Known rows, with every way that one mark hangs from another
[Z861 [Z298 [Z334 [Z449 [Z946 Z424]]]]]: [ 1.19  3.36  4.74 -4.55  2.27  0.79  1.00 -5.12  2.38  0.27 -1.15 -0.06
 -0.51 -3.35  3.34 -2.08 -1.04 -0.01 -0.09 -1.66]
[Z254 Z861]: [-0.40  3.81  4.88 -1.46 -1.36 -0.92  0.93 -4.46  2.83  1.90  0.27  1.69
 -1.15 -2.35  0.52 -0.29 -1.95 -1.72 -1.40 -4.38]
[Z946 Z424 Z449]: [ 0.11  3.23  5.74 -9.10  0.40  1.82 -2.25 -4.14  3.49  2.65 -0.38  2.44
 -1.53 -3.66  1.76 -1.39  0.25  0.70 -1.89 -4.14]
[Z254 [Z140 [Z334 [Z449 [Z946 Z424]]]] Z861]: [ 0.05  0.12  3.15  1.63 -0.24 -1.35  1.31 -3.80 -0.65 -1.49  0.29  1.93
 -2.92 -0.19  0.31 -1.95 -1.34 -1.45 -1.05 -3.30]
[Z946 Z424]: [ 0.60  4.20  5.02 -7.48  0.37  0.31  0.90 -4.75  3.61  1.81 -0.37  1.92
 -0.82 -3.71  1.12 -2.32 -0.13 -1.34 -0.57 -4.49]
[Z298 [Z334 Z140 Z449]]: [ 1.44 -1.21  4.55 -3.18  0.45 -1.62  0.90 -3.15  0.14  1.24 -0.24  0.21
  0.09 -3.00  1.04 -1.18  0.40 -0.41 -1.36 -0.56]
[Z140 [Z334 Z449]]: [-0.07  1.45  4.34 -3.95  0.26 -1.60  0.46 -2.66  2.25  0.93  0.34  0.67
 -3.20 -2.05  1.78 -0.45 -0.67 -1.30 -1.68 -1.90]
[Z424 Z200]: [-0.45  3.95  3.43 -5.08 -0.48 -0.69  0.71 -4.94  0.35  1.88  0.53  1.50
 -0.73 -1.82  1.48 -1.16 -0.32 -0.25 -0.26 -4.15]
[Z254 Z140]: [-0.25  1.83  4.91 -0.99  0.77 -1.12  0.89 -4.23  3.08  0.51 -0.84  1.10
 -0.40 -0.71  0.15 -0.37  0.27 -1.16 -0.22 -4.08]
[Z298 [Z334 [Z140 Z254] [Z449 Z946]] Z861]: [ 1.61 -2.13  2.57 -3.62  3.31 -0.34  1.17 -2.82 -1.40 -0.70  0.15  0.52
  1.17 -1.83 -0.39 -0.73 -0.76  1.15 -1.70 -0.23]
[Z334 [Z449 [Z946 [Z424 Z200]]]]: [-0.48  1.40  1.66 -5.18  0.37  2.44  1.66 -3.93  0.60  0.88  0.38  2.41
 -0.20 -2.65  1.72 -3.53 -0.11 -0.63 -0.68 -1.56]
[Z298 Z334]: [ 2.51  2.67  5.00 -4.70  0.12 -1.68  1.08 -4.31  2.10  0.60  0.18 -1.72
 -0.01 -3.10  0.75  0.33 -0.58  0.35 -1.21 -3.66]
[Z298 [Z334 [Z140 Z254] [Z449 [Z946 Z424]]]]: [ 1.83 -0.78  2.23 -4.51  0.57 -0.67  2.04 -2.52 -0.96  0.59  0.13  0.44
  1.50 -2.30  0.95 -1.11  0.45  0.50 -0.84 -0.94]
[Z140 [Z254 Z861]]: [-0.82  3.64  3.74 -3.36 -1.30 -1.78  1.82 -2.98  2.31  1.53  0.33  1.96
  1.42 -1.18  1.12  1.83 -1.30 -1.40 -0.72 -5.19]
[Z449 Z946]: [ 0.66  4.82  1.48 -4.21  0.49  2.34  2.09 -3.53  3.79  2.02  0.40  0.02
  0.45 -1.70  0.09 -0.30 -0.72  1.03 -0.28 -3.44]
[Z298 [Z334 [Z140 Z254] Z449] Z861]: [ 1.15 -2.52  4.20 -3.77  3.19 -1.65  0.48 -3.02 -1.05 -0.51 -0.20  0.93
  0.75 -2.22 -0.04 -0.50 -0.66  0.18 -1.92 -0.48]
[Z140 [Z254 [Z861 Z298]] [Z334 [Z449 [Z946 Z424]]]]: [-0.38  2.32  1.91 -3.25  0.16 -1.20  1.95 -2.18 -0.13 -0.42  0.51  1.80
 -1.30 -0.66  2.84  0.15 -1.97 -0.81 -0.68 -2.72]
[Z861 [Z298 [Z334 [Z140 Z254] [Z449 Z946]]]]: [ 0.55  2.07  4.25 -3.12  2.21 -0.07  1.17 -3.83  1.74  1.11 -1.38  0.41
  0.55 -2.32  3.10 -0.73 -0.65  0.19  0.20 -0.76]

Rows
[ 0.68  2.95  6.03 -3.65  2.01 -0.36  0.53 -4.97  2.90  0.59 -1.39 -0.14
 -0.64 -3.32  3.51 -1.20 -1.12 -0.61 -0.30 -1.64]
[Z861 [Z298 [Z334 Z449]]]
[ 1.90  0.93  4.18 -3.15 -0.28 -2.82  1.44 -2.94  0.12  1.36  0.05 -0.18
  1.02 -2.01  0.41  1.01 -0.29  0.19 -0.94 -2.88]
[Z298 [Z334 [Z140 [Z254 Z861]]]]
[-0.48 -0.14  4.38  2.51 -0.49 -2.54  0.87 -3.74 -0.08 -1.11  0.11  1.84
 -3.12 -0.15  0.47 -1.04 -1.33 -1.99 -1.34 -3.19]
[Z254 [Z140 [Z334 Z449]] Z861]
[ 0.25  2.60  4.29 -0.20  0.30 -0.14  1.14 -4.57  1.09  1.02 -0.53  1.19
 -0.91 -2.37  1.91 -1.33 -2.09 -0.72 -0.74 -2.06]
[Z254 [Z861 [Z298 [Z334 Z140 [Z449 Z946]]]]]
[ 0.98  3.44  6.09 -3.27  2.18 -0.95  0.39 -4.67  3.03  1.79 -1.65 -0.16
 -0.44 -2.86  2.70 -0.51 -0.70  0.01  0.10 -1.87]
[Z861 [Z298 [Z334 Z140]]]
[ 2.06 -1.97  3.11 -4.17  3.64  0.43  0.76 -3.68 -1.17 -0.73 -0.03  0.71
 -0.14 -2.81 -0.58 -2.45 -0.70  0.97 -1.90  0.02]
[Z298 [Z334 Z140 [Z449 [Z946 Z424]]] Z861]
[ 1.81 -1.96  3.06 -3.15  3.50  0.17  0.69 -3.40 -0.84 -0.50 -0.03  0.29
  0.02 -2.41 -0.60 -1.67 -0.80  1.21 -1.92  0.20]
[Z298 [Z334 Z140 [Z449 Z946]] Z861]
[-0.03  0.10  2.63  1.43 -0.38 -1.53  1.34 -4.13 -2.07 -1.69  0.53  2.20
 -3.04  0.11  0.54 -2.26 -1.22 -1.20 -0.94 -3.27]
[Z254 [Z140 [Z334 [Z449 [Z946 [Z424 Z200]]]]] Z861]
[-0.12  3.96  4.31 -3.05 -0.35 -1.97  1.70 -3.62  1.89  0.81 -0.15  1.08
  1.30 -1.39  2.22  1.63 -1.72 -0.99 -0.25 -4.65]
[Z140 [Z254 [Z861 [Z298 Z334]]]]
[-0.63  2.26  1.96 -2.25  0.05 -1.37  1.98 -1.96  0.22 -0.22  0.56  1.42
 -1.13 -0.26  2.74  0.92 -2.04 -0.73 -0.78 -2.48]
[Z140 [Z254 [Z861 Z298]] [Z334 [Z449 Z946]]]
[-0.24  3.14  2.97 -2.68 -0.16 -0.78  2.15 -3.28  1.15  0.50  0.05  1.26
  1.57 -1.23  2.30  0.95 -1.68 -0.69 -0.29 -3.72]
[Z140 [Z254 [Z861 [Z298 [Z334 [Z449 Z946]]]]]]
[ 0.52  1.94  2.62 -4.83  0.56 -0.07  1.12 -2.70  1.64  0.55  0.58  0.66
 -2.90 -2.01  1.47 -1.39 -0.71 -0.43 -1.36 -1.85]
[Z140 [Z334 [Z449 [Z946 Z424]]]]
[-0.39  1.53  1.28 -2.59 -0.86 -1.68  2.16 -1.44 -0.23 -0.10  1.27  1.36
 -0.91 -0.19  1.68  1.20 -1.75 -0.70 -1.28 -2.92]
[Z140 [Z254 Z861] [Z334 [Z449 Z946]]]
[ 1.12 -1.35  3.84 -2.58 -0.22 -2.36  1.39 -2.70 -0.88  0.75  0.06  0.74
  0.99 -2.32  1.19 -0.20 -0.03 -0.60 -1.29 -1.18]
[Z298 [Z334 [Z140 [Z254 Z861]] Z449]]
[ 0.52  2.66  4.30 -1.22  0.43  0.01  1.16 -4.83  0.76  0.80 -0.55  1.55
 -1.08 -2.74  2.04 -2.17 -1.99 -0.79 -0.67 -2.15]
[Z254 [Z861 [Z298 [Z334 Z140 [Z449 [Z946 Z424]]]]]]
[ 1.40 -2.38  4.87 -3.26  3.30 -1.17  0.06 -3.70 -0.57 -0.33 -0.32  0.66
 -0.44 -2.87 -0.25 -1.51 -0.78  0.15 -2.21 -0.02]
[Z298 [Z334 Z140 Z449] Z861]
[ 0.03  1.73  1.41 -5.75  0.24 -1.12  2.11 -1.40  0.61  0.09  0.86  1.12
 -0.57 -0.71  2.02  0.63 -0.55 -0.35 -0.76 -2.80]
[Z140 Z254 [Z334 [Z449 [Z946 Z424]]]]
[-1.04  4.37  4.29 -2.99 -0.37 -1.52  1.60 -3.55  2.72  1.43 -0.32  1.98
  1.17 -1.23  2.24  1.55 -1.67 -1.42 -0.19 -4.73]
[Z140 [Z254 [Z861 Z298]]]
[ 0.70  2.12  4.69 -2.74  2.36  0.31  0.87 -4.26  2.05  1.28 -1.52  0.27
 -0.21 -2.73  2.95 -1.46 -0.71  0.11  0.00 -0.53]
[Z861 [Z298 [Z334 Z140 [Z449 Z946]]]]
[-0.18  0.02  4.45 -0.56  0.96 -2.00  0.67 -3.32  1.55 -0.55 -0.43  0.95
 -2.34 -0.29  0.83 -0.70  0.11 -1.33 -0.80 -2.72]
[Z254 [Z140 [Z334 Z449]]]
[ 0.04  3.41  3.26 -3.26 -1.07 -3.52  1.54 -1.99  1.23  0.61  0.94  0.79
 -1.30 -0.32  1.32  2.59 -1.75 -0.96 -1.16 -4.88]
[Z140 [Z254 Z861] Z334]
[-2.22 -1.74  3.54 -1.49 -0.49 -1.27  1.22 -1.70  0.17  2.65 -0.47  4.35
  0.95 -1.39  1.43 -0.81  0.29 -2.35 -1.00 -0.50]
[Z334 [Z140 [Z254 Z861]] Z449]
